Known rows, with every step that occurs
sivi > nukesun: [-0.01 -0.66  0.34 -0.12 -0.38  0.00  0.15 -0.56  0.73 -0.65 -0.49 -0.44
 -0.37 -0.35  1.03  0.41 -0.25  0.03  0.94  0.37 -0.08  2.02]
nukesun > seveb > pebo: [-2.89  1.67 -0.56  1.67  0.37  0.75  0.57 -1.28  0.04 -2.86 -0.55  2.67
  0.50 -0.56 -1.86  0.78 -1.06  0.70 -0.23 -1.34 -0.49 -0.87]
moparu > nukesun > seveb > pebo > topul > kube: [-3.26  1.64  0.37 -0.74 -1.14  1.70 -1.00 -2.39 -1.35 -6.07  0.04  2.19
 -1.56 -2.93 -5.23  0.57 -1.13  0.32  0.85 -0.49 -1.40  1.34]
pebo > topul > nukesun: [-1.70  0.35  2.96 -0.65 -1.17 -1.30 -2.59 -0.25  0.19 -0.01 -0.60 -1.02
  1.08 -0.60 -2.15  0.17  1.30 -3.32  2.02 -0.94 -1.09  0.98]
seveb > pebo: [-1.17  0.77  0.35  0.71 -0.19  0.19  1.34 -0.87  0.69 -1.29 -0.35  2.06
  0.13 -0.09 -0.77  1.18 -2.16 -0.15 -0.40 -0.35  1.29 -0.84]
fezuv > pebo > topul: [-0.92  0.46  1.25 -1.12 -1.18  0.25 -0.32 -1.57  0.24 -2.12 -1.51  0.63
 -0.46 -2.18 -0.50  1.53 -0.38 -1.78  1.22 -1.07 -0.14  2.40]
topul > kube: [-0.45  0.37 -0.19 -1.05 -0.68  0.60 -0.65  0.98  0.58 -1.11 -0.12  0.28
 -0.43  0.15 -1.53  0.78 -0.29 -0.56 -0.57  0.50  1.17  0.30]
nukesun > seveb > pebo > topul > kube: [-3.86  1.98  0.43 -0.33 -0.80  0.49 -1.23 -1.22  0.68 -4.60 -0.71  2.82
 -0.18 -2.22 -4.46  1.59 -0.92 -1.24  0.06 -1.26 -0.62  0.67]
topul > kube > seveb > pebo: [-0.26 -0.10  0.10 -0.32  0.06  1.44  1.18  0.70  0.97 -2.44 -0.41  3.14
 -1.24 -0.14 -3.06  3.10 -1.68 -0.02 -0.74  2.58  2.66  0.71]
kube > seveb > pebo > topul: [-0.30 -0.48  1.63 -0.13  0.18 -0.04  0.44 -1.27  0.40 -2.45 -0.42  2.87
 -1.23 -1.86 -2.27  2.15 -1.15 -0.50  0.66  1.45  0.10  1.48]
sivi > nukesun > seveb: [-1.64  0.12 -0.56  0.78  0.17  0.47 -0.56 -0.79  0.05 -1.86 -0.74  0.21
  0.09 -0.96 -0.09  0.09  0.91  0.78  0.95 -0.64 -1.70  1.73]
nukesun > moparu > pebo > topul: [-1.12 -1.37 -0.48 -0.75 -0.27 -0.18 -0.78 -2.25 -0.98 -2.41 -0.19  1.37
 -0.04 -2.20 -3.00 -0.64  0.88  0.93 -0.50 -0.04  0.28  2.80]
fezuv > nukesun > seveb > pebo > topul > kube: [-2.94  1.04  0.28  0.38 -1.36 -0.27 -0.99 -1.61  2.25 -5.49 -1.72  3.77
  0.02 -1.67 -4.46  1.76 -1.69 -0.93 -1.02 -2.38  0.82  1.74]
nukesun > moparu > kube > seveb > pebo > topul: [-1.31  0.86  1.07  1.36  1.85 -0.17  0.53 -2.78  0.27 -2.29 -1.50  3.51
 -3.25 -2.65 -2.49  1.40 -1.78 -0.43 -0.49  2.26  1.63  2.48]
sivi > nukesun > moparu: [-0.86 -0.26 -0.50  0.25  0.37  1.38 -0.75 -1.27  0.47 -0.82 -2.14  0.25
 -0.67 -1.58  1.16 -0.29  0.05  1.26 -0.33  0.63  1.21  3.05]
fezuv > kube > seveb > pebo: [-1.00  0.00 -0.72  0.38  0.64  2.20  2.09  0.44  1.83 -1.95 -1.21  4.01
 -2.50 -0.68 -2.03  2.11 -3.61  0.95 -2.17  1.28  0.49  0.91]
fezuv > kube > seveb > pebo > topul > nukesun: [-2.84  0.37  2.53 -0.33 -0.64  0.97 -0.62  0.17  1.96 -1.93 -1.77  3.13
 -1.47 -1.49 -4.19  2.44 -2.30 -2.64 -0.06  0.41 -0.58  2.08]
sivi > pebo > topul > kube: [-0.88 -0.60  0.67 -3.96 -2.35 -0.21 -1.20  0.07  2.14 -3.77 -0.33  0.06
  0.02 -1.60 -3.84  0.96  0.50 -1.42  0.35 -0.30  1.13  3.18]
fezuv > nukesun > moparu: [ 0.03 -0.25 -0.92  1.15  0.17  0.67 -0.69 -1.33  1.45 -0.86 -2.65  1.52
 -0.04 -0.85  0.11 -0.58 -0.31  1.39 -2.39 -0.71  2.69  2.19]
fezuv > pebo > topul > kube > seveb: [ 0.01 -0.40  1.18 -2.21 -1.07  1.42 -0.66  0.00  0.54 -3.31 -1.69  1.65
 -1.95 -2.29 -2.77  3.50 -0.04 -1.66  0.74  1.89  1.38  3.82]
kube > seveb: [ 1.51 -1.32 -0.12 -0.03  0.83  0.51  0.41  0.42 -0.33 -0.24 -0.05  0.79
 -0.81 -0.11 -0.66  1.08  0.61  0.74  0.09  2.44  0.12  0.96]
pebo > topul > nukesun > moparu > kube: [-2.88  1.85  2.49  0.90  0.51 -1.55 -2.81 -1.65 -0.19  0.13 -1.67 -0.19
 -1.16 -1.59 -2.31 -0.50  0.39 -3.26  0.99 -0.16  0.60  1.99]
kube > seveb > pebo: [ 0.09 -0.44  0.33  0.68  0.80  0.85  1.81 -0.42  0.49 -1.43 -0.44  2.87
 -0.89 -0.41 -1.31  2.36 -1.36  0.59 -0.37  2.05  1.41  0.19]
pebo > topul > nukesun > seveb: [-3.49  1.27  2.17  0.40 -0.46 -0.91 -3.39 -0.66 -0.52 -1.33 -0.84 -0.51
  1.35 -1.26 -3.31 -0.10  2.37 -2.63  2.24 -1.81 -2.81  0.84]
kube > seveb > pebo > topul > nukesun: [-1.66 -0.12  3.53 -0.03 -0.44 -0.48 -0.95 -0.57  0.48 -1.67 -1.10  1.95
  0.24 -0.95 -3.42  2.57 -0.09 -2.79  1.51  1.37  0.02  1.23]
nukesun > seveb > pebo > topul: [-3.15  1.44  0.65  0.88 -0.14 -0.12 -0.55 -2.25  0.14 -3.79 -0.56  2.59
  0.24 -2.24 -2.83  0.72 -0.56 -0.62  0.78 -1.79 -1.91  0.34]

Rows
[-2.16  1.21  1.52 -1.38 -1.45  0.00 -0.41 -0.67  1.37 -3.37 -0.52  2.19
 -0.60 -1.59 -3.27  1.91 -1.99 -1.94  0.15 -0.51  1.19  0.83]
seveb > pebo > topul > kube
[ 0.71 -3.03 -0.93 -0.97 -0.70  0.29 -1.01 -1.18  0.95 -4.21 -1.37  3.43
 -1.21 -1.90 -5.16  1.48  0.53  1.23 -1.93  1.73  3.12  5.35]
fezuv > nukesun > moparu > pebo > topul > kube > seveb
[ 0.42 -0.83  0.93 -2.02 -0.31  0.14 -1.61  0.71  0.35 -2.23 -0.24  0.98
 -1.63 -1.73 -3.16  1.83  0.72 -1.01  0.44  2.15  0.01  2.68]
pebo > topul > kube > seveb
[-4.18  2.19  1.29  1.84 -0.12  0.41 -0.72 -0.56  0.26 -1.53 -1.20  1.86
  1.76  0.14 -3.03  1.28  0.00 -1.51  0.71 -1.39 -0.27 -1.24]
topul > nukesun > seveb > pebo
[-2.47  0.18  1.88 -2.30 -1.51  0.37 -2.79 -1.13  1.37 -2.05 -2.46 -0.55
  1.36 -1.97 -3.17 -0.17  1.95 -1.77  0.86 -0.55  1.33  3.54]
sivi > pebo > topul > nukesun > moparu
[-3.87  1.66  2.82  0.38 -0.49  0.27 -2.03 -1.91  0.61 -1.58 -2.52  1.69
  0.83 -2.08 -2.78  0.72 -0.31 -2.36  0.41 -0.85  1.28  1.33]
seveb > pebo > topul > nukesun > moparu
[-3.81  1.26  0.78 -0.56 -1.14  0.46 -1.12 -1.69  1.39 -5.26 -1.30  2.52
 -0.42 -2.42 -3.49  1.88 -1.22 -1.13  1.10 -1.04 -0.51  2.57]
sivi > nukesun > seveb > pebo > topul > kube
[-2.46  0.45  2.57  0.47  0.41  0.84 -1.65 -1.25  0.29 -1.66 -2.60  2.57
 -0.19 -2.29 -3.32  1.89  0.19 -1.57  0.44  1.46  1.39  2.42]
kube > seveb > pebo > topul > nukesun > moparu
[-4.17  2.64  2.93  1.45  0.38 -1.23 -1.41 -2.52  0.60 -1.18 -2.06  1.84
 -0.99 -1.63 -3.02  0.68 -1.50 -3.32  0.68 -0.27  1.65  1.15]
seveb > pebo > topul > nukesun > moparu > kube
[-0.23 -1.89  0.24 -0.97 -1.09 -1.72  0.02 -1.33 -0.83 -2.21  1.34  0.77
  0.25 -0.96 -3.02  0.07  0.42 -0.40  0.84 -0.17 -0.98  1.89]
moparu > pebo > topul
[-1.71 -1.72 -0.37 -1.99 -1.36  0.42 -1.31 -1.79  0.22 -4.15 -0.80  1.23
 -0.84 -2.63 -3.52  0.48  0.20  0.40 -0.05  0.62  1.54  5.18]
sivi > nukesun > moparu > pebo > topul > kube
[-2.56  1.02  2.25 -0.39 -0.36  0.15 -3.40 -1.07 -0.05 -0.32 -2.22 -0.49
  0.72 -1.98 -2.06 -0.42  1.63 -2.26  0.87 -0.73  0.07  2.14]
pebo > topul > nukesun > moparu
[-2.29  1.40  1.54  2.32  1.90  0.29  0.34 -1.12  0.19 -0.11 -2.14  2.78
 -1.79 -0.41 -2.71  1.96 -1.20 -1.29 -0.38  2.82  3.17  0.98]
topul > nukesun > moparu > kube > seveb > pebo
[-3.09  1.42  2.26 -0.53 -1.02  1.30 -2.44 -1.62  0.10 -1.36 -3.62  0.31
  0.48 -2.61 -1.61  1.13  0.68 -2.72  0.99 -1.13  1.27  3.23]
fezuv > pebo > topul > nukesun > moparu
[-1.71  0.72  1.73 -0.11 -0.70 -0.61  0.11 -1.78  0.72 -2.26 -0.39  2.09
 -0.06 -1.64 -1.71  1.15 -1.76 -1.38  0.54 -0.90 -0.11  0.49]
seveb > pebo > topul
[ 0.65 -2.68 -0.08 -2.04 -0.76 -0.47 -0.24  0.20 -0.65 -3.15  1.20  1.88
 -1.11 -1.02 -5.22  1.93  0.99 -0.17  0.18  2.58  0.50  3.10]
moparu > pebo > topul > kube > seveb
[-3.26  0.53  1.76 -1.90 -1.63 -0.61 -2.72 -0.66  1.05 -2.87 -1.23 -0.57
  2.01 -1.51 -4.49  0.09  2.65 -2.29  1.88 -1.78 -1.76  2.44]
sivi > pebo > topul > nukesun > seveb
[-3.55  0.86  1.65  0.04  0.24  2.36 -1.42 -0.67  1.57 -2.23 -3.31  3.67
 -1.73 -2.65 -4.07  1.71 -2.05 -1.25 -1.25  0.60  0.59  3.21]
fezuv > kube > seveb > pebo > topul > nukesun > moparu
[-2.88  1.31  0.92  1.15 -0.07  0.01 -2.23  0.36 -0.67 -0.33 -0.86 -0.36
  1.60  0.21 -2.28 -0.05  2.00 -1.37  1.14 -0.89 -1.58 -0.38]
topul > nukesun > seveb
[-2.84  1.30  0.49  0.27 -0.56  1.07 -0.45 -3.61 -1.99 -5.03  0.21  2.02
 -1.10 -2.85 -3.44 -0.27 -0.84  0.91  1.54 -0.94 -2.64  0.93]
moparu > nukesun > seveb > pebo > topul
[-0.18 -2.26 -0.76 -1.75 -0.02  0.81 -1.08 -0.73 -0.81 -3.77 -0.35  2.43
 -1.35 -2.38 -5.16  1.15  1.21  0.98 -0.75  2.85  1.60  4.33]
nukesun > moparu > pebo > topul > kube > seveb
[ 0.09 -0.82 -0.92 -0.37  0.75  2.06  0.68  1.25  1.18 -0.47 -0.76  1.88
 -2.62 -0.60 -1.34  0.95 -1.46  1.13 -1.66  1.49 -0.74  1.73]
fezuv > kube > seveb
[-1.99  0.80  3.68  1.05  0.56 -2.04 -0.29 -0.92  0.54 -1.00 -0.49  2.17
 -1.63 -0.61 -3.69  2.44 -1.27 -3.82  1.91  1.89  0.55  1.15]
moparu > kube > seveb > pebo > topul > nukesun
[-1.97  1.02  2.62  0.61  0.80  0.28 -1.49 -1.68 -0.24 -1.04 -3.17  1.26
 -2.41 -2.36 -2.48  2.14  0.31 -2.97  1.27  2.05  2.02  4.13]
fezuv > pebo > topul > nukesun > moparu > kube > seveb
[-0.83 -1.53  0.12 -1.92 -1.83 -1.07 -0.73 -0.36 -0.33 -3.21  1.20  1.09
 -0.21 -0.89 -4.63  0.82  0.12 -1.00  0.22  0.30  0.29  2.11]
moparu > pebo > topul > kube
[-1.65 -1.36  2.12 -0.88 -1.61 -2.19 -1.38 -0.60 -0.76 -1.35  0.71  0.06
  1.61 -0.05 -4.21  0.49  1.32 -2.64  1.71 -0.52 -0.78  1.61]
moparu > pebo > topul > nukesun
[-2.39  0.71  0.59  1.56 -0.75 -0.92 -0.43 -2.56  1.74 -4.32 -1.62  3.68
  0.60 -1.81 -2.79  0.90 -1.35 -0.37 -0.43 -2.90 -0.45  1.41]
fezuv > nukesun > seveb > pebo > topul
[-0.64  0.14 -1.21  1.70  0.02 -0.24 -0.65 -0.79  0.96 -1.95 -1.24  1.51
  0.67 -0.11 -1.05 -0.17  0.26  1.10 -1.05 -1.95 -0.27  0.87]
fezuv > nukesun > seveb
[-1.38 -0.29  2.22 -1.21  0.32 -0.56 -1.63 -1.08  0.98 -1.61 -2.11  0.34
 -1.47 -1.85 -4.23  0.76  1.52 -2.13  0.94  2.54  1.86  4.46]
sivi > pebo > topul > nukesun > moparu > kube > seveb
